What can hang from each mark:
tosi: naki
bogi: naki
vadip: rinog
rinog: busekon vadip
naki: bogi busekon sokebo tosi
fepok: bogi
sokebo: naki
busekon: rinog

Each row was made from one small tree. The marks that hang from a mark follow it in brackets, in alphabetical order. Every link used is in the known rows. Write each row's tree.
In the rows, 128 means zero.
Known rows:
tosi{naki{bogi busekon sokebo}}: [137  79 141 128 116 152 137 146 168 106 126 123 105 125 117 127 161 171
 181 122]
vadip{rinog{busekon}}: [134 107 117 154 135 115 141 138 144  94 124  93 142 144 115 118 129 173
  65 117]
tosi{naki{bogi sokebo}}: [129  79 124 138 121 165 128 126 161 115 115 131 125 137 139 119 160 167
 162 107]
sokebo{naki{bogi busekon tosi}}: [153  87 177 140  54 141 147 145 174  91 124 150 106  79 131  54 150 190
 174 116]
bogi{naki{busekon{rinog{vadip}} sokebo tosi}}: [213  49 129 145 116 115 159 156 122 119 107 115  65  69  95 116 149 160
 164  94]
naki{bogi busekon{rinog} sokebo tosi}: [185  66 156 147 125 133 147 154 141 104 121 149  97  83 113  98 169 170
 182 102]
fepok{bogi{naki{sokebo}}}: [179  61 128 132 136 148 119 142 122 134  95 142 131 162 136 130 112 109
 130 109]
tosi{naki}: [133  84 124 131 103 129 130 146 164 135 122 118 106 128 124 138 138 167
 127 111]
rinog{busekon vadip}: [153  99 113 142 145 112 146 126 137  88 123  89 132 112 110 103 135 150
  74  98]
bogi{naki{sokebo tosi}}: [176  57 156 155 118 144 117 139 130 135 114 146  96 119 135 125 151 148
 164  93]
tosi{naki{busekon{rinog} sokebo}}: [169  70 131 139 130 121 159 163 142 124 108 119  93 115 104 176 141 170
 150 105]
naki{bogi busekon{rinog{vadip}} sokebo}: [177  83 113 130 148 139 161 140 134  86 109 107 106  96 103  83 148 152
 143 106]
tosi{naki{bogi busekon{rinog{vadip}} sokebo}}: [164  72 104 127 117 134 171 144 151  98 108  97  97  87  99 111 158 180
 158 110]
busekon{rinog{vadip}}: [172  89  97 137 133 114 154 140 131 118 103  97 109  98 110  95 125 148
  89  93]
sokebo{naki{bogi}}: [135 110 148 139  86 157 134 115 165 100 105 144 140 126 154  57 135 164
 132 100]
naki{bogi busekon{rinog{vadip}} sokebo tosi}: [186  64 128 142 122 129 164 147 141  93 112 119  92  61 102  72 162 174
 164 104]
naki{bogi sokebo tosi}: [149  73 149 153 124 159 121 130 151 107 123 151 121 111 141  76 167 159
 162 102]
sokebo{naki{tosi}}: [147  84 164 152  67 133 140 137 161 113 106 148 113  95 146  88 125 176
 123  95]

Which tree is each row?
[164  74 132 134 118 136 151 151 153 114 116 128 100 109 108 132 163 178
 177 109] -> tosi{naki{bogi busekon{rinog} sokebo}}
[178  84 172 145  56 122 163 150 159  99 109 155 105  63 123  63 152 196
 168 102] -> sokebo{naki{bogi busekon{rinog} tosi}}
[178  80 143 139  55 122 175 141 160  87 101 126  97  41 115  36 146 198
 149 103] -> sokebo{naki{bogi busekon{rinog{vadip}} tosi}}
[185  54 170 145 113 136 128 158 142 124 122 139  79 109 110 134 154 150
 187 108] -> bogi{naki{busekon sokebo tosi}}
[144 109 162 130  78 150 143 134 169  89 117 136 121 114 131  69 136 169
 154 115] -> sokebo{naki{bogi busekon}}
[184  81 171 149  62 107 166 162 150 111 103 148  94  68 117 108 129 187
 142  99] -> sokebo{naki{busekon{rinog} tosi}}
[216  56 109 112  96 100 160 164 126 126  96 107  94  96  85 102 108 132
 125 123] -> fepok{bogi{naki{busekon{rinog{vadip}}}}}
[164  78 131 124  85 117 150 157 163 118 125 124  94  95 100 109 162 188
 175 120] -> tosi{naki{bogi busekon{rinog}}}
[160  68 167 140 117 151 132 150 159  97 132 144  99 101 119  89 165 163
 185 115] -> naki{bogi busekon sokebo tosi}
[185  72 160 137  91 113 147 161 155 110 131 147  89  69 104  70 171 179
 181 114] -> naki{bogi busekon{rinog} tosi}
[150  93 153 131 145 155 129 140 150  94 126 130 115 135 120 102 154 142
 169 116] -> naki{bogi busekon sokebo}
[189  64 148 110  97 124 127 165 143 132 117 131 105 137  98 120 112 121
 148 136] -> fepok{bogi{naki{busekon}}}
[142  78 141 131 127 137 143 160 156 119 121 116  97 132 108 170 140 163
 152 117] -> tosi{naki{busekon sokebo}}
[178  96 144 128 119 124 143 153 146 106 125 131 107 107 101  83 153 159
 161 116] -> naki{bogi busekon{rinog}}
[203  75 145 142 145 126 140 157 114 129 107 130  87 128 104 152 140 140
 164  99] -> bogi{naki{busekon{rinog} sokebo}}
[186  62 170 136  81 115 127 165 153 138 133 133  71  95 100 110 155 159
 182 120] -> bogi{naki{busekon tosi}}
[189  61 148 120 129 140 130 161 132 126 104 138 110 151 111 140 114 114
 152 125] -> fepok{bogi{naki{busekon sokebo}}}
